What can hang from each mark
J_483: J_262 J_428 J_749
J_626: J_170
J_170: J_626
J_741: J_568
J_262: J_483
J_568: J_483 J_741
J_428: J_519
J_519: J_428
J_749: J_170 J_483

Known rows, with every way that one mark hangs from another
J_483[J_262 J_428[J_519]]: [-14.1  -5.6  -2.7   6.8  16.0  -9.4  18.8 -13.3   3.5 -16.0  -4.2   1.2
  -0.9   2.6  19.5 -54.3  -3.7 -15.9 -22.1]
J_741[J_568[J_483[J_262 J_428 J_749]]]: [ 23.3  32.8  14.9  -1.8  22.4  -8.4   9.4 -24.1  14.2 -27.1  -1.1  11.6
 -20.7 -15.4  22.4 -15.3   3.2  -7.3  -5.7]
J_483[J_262 J_428 J_749[J_170[J_626]]]: [ -0.4  18.1   5.0 -14.1  24.2  -2.1   3.5  -8.2  20.6 -44.5  -9.2   0.4
  -8.4  -5.0  25.0 -21.8   4.4 -12.9 -30.6]
J_483[J_428]: [-18.4   1.7  -4.2   3.9  21.8 -19.3  14.2 -10.5  19.0  -4.1  -9.8  18.2
  -5.9   2.9  20.8 -33.7  14.8 -16.0 -12.2]
J_262[J_483[J_428]]: [ -9.1   2.0   2.0   4.1  25.1 -13.8  11.2 -10.2  15.8   0.2  -6.9  28.7
 -12.7  15.0  17.3 -36.6   8.3 -23.1 -23.0]
J_749[J_170 J_483[J_262 J_428[J_519]]]: [-13.1  33.2 -13.5   2.5  20.8  -6.4  18.2 -10.5 -12.3 -37.9 -18.5 -12.0
   2.6  19.8  28.1 -52.2   4.8  -8.9 -20.5]
J_568[J_483[J_262 J_428[J_519]] J_741]: [ -0.2   5.5   3.3  -0.3  13.1  -8.8  14.1 -22.2   9.5 -30.5 -14.2   7.3
  -6.2   2.7  19.4 -38.1 -27.4  -9.8 -19.5]
J_568[J_483[J_428] J_741]: [ -4.5  11.8   1.7  -2.9  18.2 -18.9   9.6 -19.1  26.2 -19.7 -19.5  24.9
 -11.1   3.4  20.3 -19.4  -9.3  -9.1 -10.0]
J_483[J_428 J_749]: [-15.1  -3.7   6.0   2.1  26.3 -13.4  16.0 -12.3  16.8 -12.0   4.7  23.1
 -13.8  -4.5  21.2 -15.0  24.5 -19.4  -7.2]
J_262[J_483[J_428 J_749[J_170]]]: [  0.4   1.2   7.9  -6.0  30.5  -3.5  10.5 -11.6   7.9 -19.4   2.5  29.6
 -13.9  11.8  19.5  -1.5  18.6 -20.4 -14.3]
J_262[J_483[J_428[J_519]]]: [-22.9 -14.4  -1.1   3.4  21.9  -7.8  20.4 -12.1  -0.6  -1.3  -4.9  26.7
  -4.0  14.5  14.4 -32.9   2.4 -26.4 -19.4]
J_749[J_170 J_483[J_262 J_428]]: [  3.3  49.4 -11.0   3.8  23.7 -12.8   9.0  -8.8   4.1 -36.2 -20.3  -9.8
  -6.5  20.3  31.0 -55.1  10.6  -4.5 -23.3]
J_626[J_170]: [-21.0  -8.0 -18.3  -2.4  15.1 -22.4   5.8  -6.4  36.0 -14.3 -20.1  17.2
   6.1 -14.1  16.5 -22.3   7.7 -10.9 -21.2]
J_483[J_262 J_428 J_749]: [  5.7   5.2   8.7   5.8  23.1  -8.9  11.9 -12.4  17.1 -20.8   7.9   7.3
 -18.4  -3.2  23.4 -36.7  10.9 -15.6 -21.1]
J_568[J_483[J_262] J_741]: [  6.5  17.0  -2.8  -2.6  13.5 -21.5   4.1 -21.7  32.6 -27.1 -17.7  17.2
  -7.3  -5.4  14.6 -21.3 -15.2   3.6 -19.8]
J_483[J_428 J_749[J_170]]: [ -9.6   2.2   2.4  -5.8  27.0  -9.6  12.9 -12.7  12.7 -25.1   0.1  18.9
  -6.3  -1.4  23.3   1.5  25.3 -13.3  -5.1]
J_749[J_483]: [-31.9  29.3 -19.1   4.8  22.4 -27.0  15.1  -9.5  15.4 -11.7 -19.5  17.1
  -1.6   8.1  19.9 -30.8  29.9  -5.4 -11.0]
J_568[J_483[J_749]]: [-21.0  13.4  -1.4  -3.1  15.7 -14.2   6.8 -17.7  28.3  -8.8   4.3  37.2
 -10.4 -21.2  13.5   9.8  15.7  -3.3   4.9]
J_741[J_568[J_483[J_749]]]: [ -6.3  17.4   3.3  -8.0  22.0 -19.6  12.2 -25.4  20.7 -16.4  -5.9  34.2
  -8.0 -24.4  12.8  24.0  23.7  -1.6  10.0]
J_519[J_428]: [-21.8 -30.2 -10.1   3.9  19.6 -23.6  17.3 -11.1  18.3  -6.2 -15.9  22.4
  12.3  -6.3   8.8 -14.8   9.0  -5.2  -9.0]

Rows
[ -5.7  -6.2   3.6  -3.1  21.8   0.6  18.1 -15.3  -3.6 -36.3   5.5   1.1
  -1.9  -1.9  22.2 -18.8   5.9 -13.5 -14.2]	J_483[J_262 J_428[J_519] J_749[J_170]]
[ -1.7  45.4  -7.2  11.6  22.5 -16.4  12.3  -8.4   9.1 -22.1 -15.9  -6.3
 -14.2  17.7  29.3 -72.3  10.1 -10.8 -27.2]	J_749[J_483[J_262 J_428]]
[-20.5   3.1  -1.3 -20.1  26.5  -7.7   3.5  -8.8  23.6 -29.5 -10.2  34.3
  -3.3  -2.1  11.7  15.1  18.6 -13.7 -25.2]	J_262[J_483[J_749[J_170[J_626]]]]
[-21.7   8.6   2.1 -18.6  25.5  -6.6   7.5  -8.1  20.6 -36.1 -12.1  16.3
  -4.0  -5.4  23.1  -0.8  18.1 -16.0 -17.6]	J_483[J_428 J_749[J_170[J_626]]]
[  2.6   5.5  -2.7  -5.3  21.7 -11.7   8.1 -14.9  19.1 -32.3   1.8  10.3
  -3.5  -9.0  17.7  -2.5  19.3   0.1 -14.1]	J_483[J_262 J_749[J_170]]
[-11.1   9.3   6.8 -17.8  30.1  -0.7   4.5  -7.0  16.6 -31.2  -8.4  26.4
 -11.8   6.5  19.4  -3.3  11.6 -23.6 -28.0]	J_262[J_483[J_428 J_749[J_170[J_626]]]]
[-38.4  43.2 -22.6 -14.9  22.7 -20.2   6.6  -5.3  18.9 -36.1 -37.0  10.8
   8.1   6.5  21.6 -15.2  24.4  -2.3 -21.9]	J_749[J_170[J_626] J_483]
[-16.3 -12.3   9.1  -5.7  20.0  -6.1  19.9 -22.9   6.9 -27.9  -2.7  28.4
 -10.2  -3.7  17.1   3.4  -5.3 -17.4  -2.9]	J_568[J_483[J_428[J_519] J_749] J_741]
[-10.6  -0.2   3.4  -7.5  19.7 -19.1  10.0 -22.7  29.6 -24.5  -5.7  37.7
 -11.0 -11.5  13.1  19.2   7.6  -3.8  -1.9]	J_568[J_483[J_749] J_741]
[ 14.8  20.7   5.3   0.3  15.7 -14.5   5.5 -20.1  25.8 -28.3 -16.0   9.7
 -15.4   4.3  21.6 -40.4 -21.9  -6.1 -21.8]	J_568[J_483[J_262 J_428] J_741]
[-16.8  27.2 -10.1  10.6  19.1 -10.1  20.6 -10.5  -8.2 -23.0 -14.4  -7.8
  -4.7  16.9  26.0 -68.2   4.5 -15.4 -24.6]	J_749[J_483[J_262 J_428[J_519]]]
[ 10.7  11.4   5.8  -1.9  25.1  -5.1   9.1 -13.1  12.7 -34.7   3.3   3.6
 -10.4  -0.1  25.4 -20.8  12.5  -9.3 -17.2]	J_483[J_262 J_428 J_749[J_170]]
[ -1.7  30.2   3.1  -3.6  20.3 -19.0  11.6 -22.1  16.9 -11.4 -19.0  21.7
  -7.9  -9.4  20.4 -13.4   8.4  -6.8   1.8]	J_741[J_568[J_483[J_428]]]
[-19.8 -20.7   8.8   2.0  26.4  -1.5  21.7 -13.6  -3.1  -8.5   9.5  32.1
 -12.2   7.7  14.8 -13.8  11.0 -30.7 -15.0]	J_262[J_483[J_428[J_519] J_749]]
[-24.0 -16.0  -0.3  -6.8  24.2  -3.1  21.8 -14.5  -3.9 -26.7   3.1  17.0
   2.7  -1.6  20.2   3.3  20.5 -17.0  -1.4]	J_483[J_428[J_519] J_749[J_170]]
[ -1.4  22.9   0.2 -16.1  23.3 -16.1   9.2 -25.9  16.1 -29.6 -10.6  29.6
  -0.9 -22.1  14.9  41.4  25.1   5.2  13.3]	J_741[J_568[J_483[J_749[J_170]]]]
[ 14.2  15.9   3.5 -11.8  19.0 -11.4   3.2 -23.6  25.5 -47.6  -8.0  17.7
  -8.4  -8.9  16.6  13.8  -4.7   6.0 -11.1]	J_568[J_483[J_262 J_749[J_170]] J_741]
[ -4.6  -3.8  11.0   2.6  29.4  -7.3  13.5 -11.3  12.8  -5.2   7.2  33.5
 -21.0   8.4  17.6 -17.7  17.1 -26.3 -18.4]	J_262[J_483[J_428 J_749]]
[ 12.9  33.4   6.6  -4.5  17.0   0.9   1.2 -17.1  17.5 -33.6   3.1   9.9
 -15.2  -9.3  25.0 -13.9  -3.7  -3.3  -6.5]	J_568[J_483[J_262 J_428 J_749[J_170]]]
[-14.8 -14.3   5.3  -6.4  27.8   2.7  19.0 -14.1  -8.4 -21.4   5.0  27.2
  -4.8  10.7  16.5   1.6  13.4 -24.3 -11.6]	J_262[J_483[J_428[J_519] J_749[J_170]]]
[-44.7  29.7 -16.8 -13.1  22.7  -6.9  15.9  -5.6  -3.7 -39.5 -33.4   1.0
   8.9  13.1  26.4 -32.4  11.7 -15.7 -21.1]	J_749[J_170[J_626] J_483[J_428[J_519]]]
[ -1.7   6.1  11.1  -4.6  22.3 -12.7  11.3 -20.7  22.3 -25.0  -4.6  30.3
 -19.7  -3.3  20.4   1.4   1.4 -13.4  -5.0]	J_568[J_483[J_428 J_749] J_741]
[ 18.8  15.9  14.4  -0.9  19.9  -8.3   7.4 -21.7  22.7 -34.8  -2.4  14.3
 -23.9  -2.6  22.3 -21.9 -12.9  -9.7 -18.2]	J_568[J_483[J_262 J_428 J_749] J_741]
[ 10.2  33.1  -2.5  -2.6  15.0 -22.0   6.7 -24.9  22.7 -19.1 -17.3  13.5
  -5.0 -16.5  14.9 -15.2   2.5   6.1  -7.9]	J_741[J_568[J_483[J_262]]]
